Each row comes from the steps of one walk. Every step used is in the known rows, and no mark comes twice. Write the walk behind each row, first mark first.
Known rows
dore > boled > nogak > komit > gafi > rogu: [  8.5 -58.6   7.2 -19.4 -10.3 -47.5 -10.1   5.9 -26.8 -45.8  -6.8  16.4
   8.8  14.7 -20.1 -12.4  22.3]
komit > gafi: [ 26.8  12.2 -37.6  11.7  -9.2   8.9  -4.3   1.5  22.3  24.6  32.7   2.2
  16.4 -51.2 -14.6 -36.5 -10.5]
gafi > komit: [  8.3  -2.3 -26.0 -21.2  -1.8  40.5 -33.6 -29.2  -0.7  13.9   3.4 -21.2
 -23.9   4.1   6.9 -22.9 -26.4]
boled > nogak > komit > gafi > rogu > dore: [  9.2 -32.5   9.4  15.6   9.1 -34.3   9.2  17.5  28.3 -23.0 -32.6 -13.9
  12.6  23.9 -24.3  15.5  20.6]
dore > komit > gafi > boled: [  4.9   1.3 -49.7 -42.7 -30.1  -2.3 -21.5 -11.4 -23.8  17.2  22.3  10.2
 -21.7   7.3   5.4 -55.4   4.4]
komit > gafi > boled > nogak: [ 18.2 -20.9 -51.0 -39.4  -5.8 -40.6 -32.7  -3.5 -11.1 -16.5  40.3  17.6
  -3.8 -62.0 -12.9 -19.3 -13.1]
nogak > komit: [ 34.5 -32.5   1.1  -5.8  -0.3  -0.7 -13.0 -11.1  -2.9   7.8   7.8   3.9
   4.7   9.5  11.4   0.7 -17.2]
boled > nogak > komit > gafi: [ 21.1 -45.2 -12.7   2.6 -10.2 -44.2 -19.0  -2.6  -0.4  -0.1  21.2  12.0
  32.2 -20.8 -16.1 -21.3  17.2]
radot > gafi > rogu > dore > boled: [ -2.3  39.4  22.2  -7.9   8.6  20.2  20.3  19.6  -1.0 -18.1 -22.9 -17.8
 -24.7 -28.1  16.6  40.6 -25.5]
gafi > rogu > dore > radot: [ 16.6  19.1  26.5  34.4  34.2  58.8  10.6 -12.9  45.9   6.8 -12.2 -12.8
 -55.1  18.6  11.4  38.3 -25.1]
nogak > komit > gafi > rogu > dore > radot: [ 19.4  -4.2  11.1  34.8  -9.0  21.4  22.8  -5.2  51.4  17.0 -36.8 -11.3
 -12.8  68.7   0.0  -7.0  17.3]
komit > gafi > rogu > dore > radot > nogak: [-23.3  45.1  22.8  74.5  17.0  34.5  13.0  13.5  43.3  22.5   2.7  -4.5
   6.4  17.3 -23.0 -10.8   8.3]
radot > nogak: [ -5.3  18.0  14.3  31.8  25.0  14.2 -24.3   6.3 -10.2  15.5  50.0   9.1
  22.0 -43.5  -8.1  -5.1 -26.3]
radot > nogak > komit > gafi: [ -2.2  -4.6  -2.9  33.3 -16.1 -24.7 -12.0  13.6  -4.4  24.4  23.1  12.6
  65.6   7.5 -20.2 -47.6  15.9]
rogu > dore > radot > nogak > boled: [-40.1  40.8  49.7  28.0  24.8  25.1  37.1 -15.9  10.0  25.7 -10.9  13.8
  22.2  -3.6  15.0  46.9 -11.2]
rogu > dore > boled > nogak > komit > gafi: [-12.9 -26.9  -8.4 -29.3  -7.8 -40.3  22.6  15.8 -32.6 -30.6 -10.8   2.6
  24.8 -15.8  -8.5  18.3  32.5]
dore > radot > gafi: [ 25.7  35.3  11.6  31.6  -6.4  40.8 -18.0 -25.4  26.3  54.2  41.5   8.6
 -26.9 -50.7  31.7  -4.3 -30.5]

Write each row's walk
[ 24.6 -63.8 -14.0 -56.8   3.1 -51.2 -41.8 -14.4 -38.5 -34.1  14.4  21.9
 -14.5  -3.7  16.9  16.4 -17.6]	gafi > boled > nogak > komit
[-27.4   0.8 -34.5 -39.9  -6.6 -24.5  -4.9   1.5 -22.0  -6.8   5.5  -1.9
 -24.1 -10.3  -2.8  -3.7  21.5]	rogu > dore > komit > gafi > boled > nogak
[ -8.3  13.0  25.6  12.5  23.7  40.5   9.6   1.0  11.0   1.6 -26.0 -25.4
 -47.5  42.8   3.0  24.5  -3.3]	gafi > rogu > dore > komit
[  4.9  32.7  -4.7   9.2 -25.0  59.9 -36.8 -44.4  19.7  56.9  13.9 -13.8
 -38.1  -2.2  34.7 -35.1 -22.3]	dore > radot > gafi > komit
[-17.9  33.3 -18.9  12.0  -9.1  25.3  21.9   4.5  11.6  34.3  -1.1 -19.0
  -5.7   1.6  -7.8 -18.4  24.6]	rogu > dore > komit > gafi
[-17.5  11.5 -10.5   3.4 -17.6 -11.4   4.7   3.3  -3.5  17.8  -6.1  14.7
  18.3  46.9   9.1 -17.6  20.1]	rogu > dore > radot > nogak > komit > gafi > boled
[ 36.6 -31.8 -51.7 -47.6 -34.8 -38.3 -16.1  -4.8 -10.2   0.7   0.3  11.8
  11.5  18.4   5.9 -40.9  -6.2]	nogak > komit > gafi > boled
[  2.1 -15.1 -29.4 -17.5 -24.4 -45.1 -25.8  11.8 -27.8   2.1  16.1  23.6
  44.8  19.8  -6.6 -51.6   5.2]	radot > nogak > komit > gafi > boled
[  6.9 -14.3  -1.3 -18.7 -11.9 -10.9  35.9  21.2  -2.5 -30.6 -50.6 -12.7
   6.2  46.6  -7.6   2.1  19.5]	nogak > komit > gafi > rogu > dore > boled
[ -5.6 -46.4  37.7 -27.0  24.3 -23.9   8.3   9.6 -31.3 -65.8 -34.9  -2.1
 -20.3  25.2   1.6  62.6   6.4]	gafi > rogu > dore > boled > nogak > komit
[-29.9   2.7  21.0  12.4  -4.3 -18.7  26.7  34.2 -21.2 -27.8 -35.4  -2.5
  42.8  50.3 -22.3  -4.5  28.6]	radot > nogak > komit > gafi > rogu > dore > boled
[-13.1  55.2  -1.8  10.2 -13.2  68.5  -5.7 -32.4  31.8  50.8 -15.4 -33.3
 -40.4   5.3  37.5   0.6 -14.5]	rogu > dore > radot > gafi > komit
[-19.2  12.4  42.3  45.5  15.4  24.4   5.8  -4.9   2.8  24.3   1.6   4.9
  11.3  38.8  16.7  25.0   8.5]	rogu > dore > radot > nogak > komit
[-39.5  43.2  43.2  46.7  10.0  12.4  44.8   0.1  43.3  20.4 -36.4   7.3
  31.9  28.8 -16.2   8.8   7.1]	komit > gafi > rogu > dore > radot > nogak > boled
[-17.0  -5.1   7.2 -30.8  33.0  -3.9   9.1   6.3 -38.8 -41.9  16.0   1.1
 -15.8 -66.6   0.7  62.5  -8.5]	rogu > dore > boled > nogak
[ 14.9  44.8  20.1  24.2  17.9  24.0  11.6  15.6  43.4  12.4 -18.7 -30.5
 -19.4 -24.6   8.5  34.2 -33.5]	radot > gafi > rogu > dore
[ -0.1  20.1 -12.8  -8.2   3.9  14.0  33.6  22.7   5.9 -25.2 -23.4 -15.6
  -7.5  -8.9 -17.8   5.4   1.2]	komit > gafi > rogu > dore > boled
[  3.9 -48.3 -13.9 -29.2 -20.3 -48.4  -8.2   0.1 -44.5 -28.0  19.8  24.2
  28.7 -23.1 -10.4 -16.9  24.5]	dore > boled > nogak > komit > gafi
[ -0.3 -27.2   4.5 -32.9  20.3 -12.6 -19.5  -6.5 -49.9 -36.3  46.8  22.9
 -14.6 -74.0  -0.7  29.3 -15.9]	dore > boled > nogak
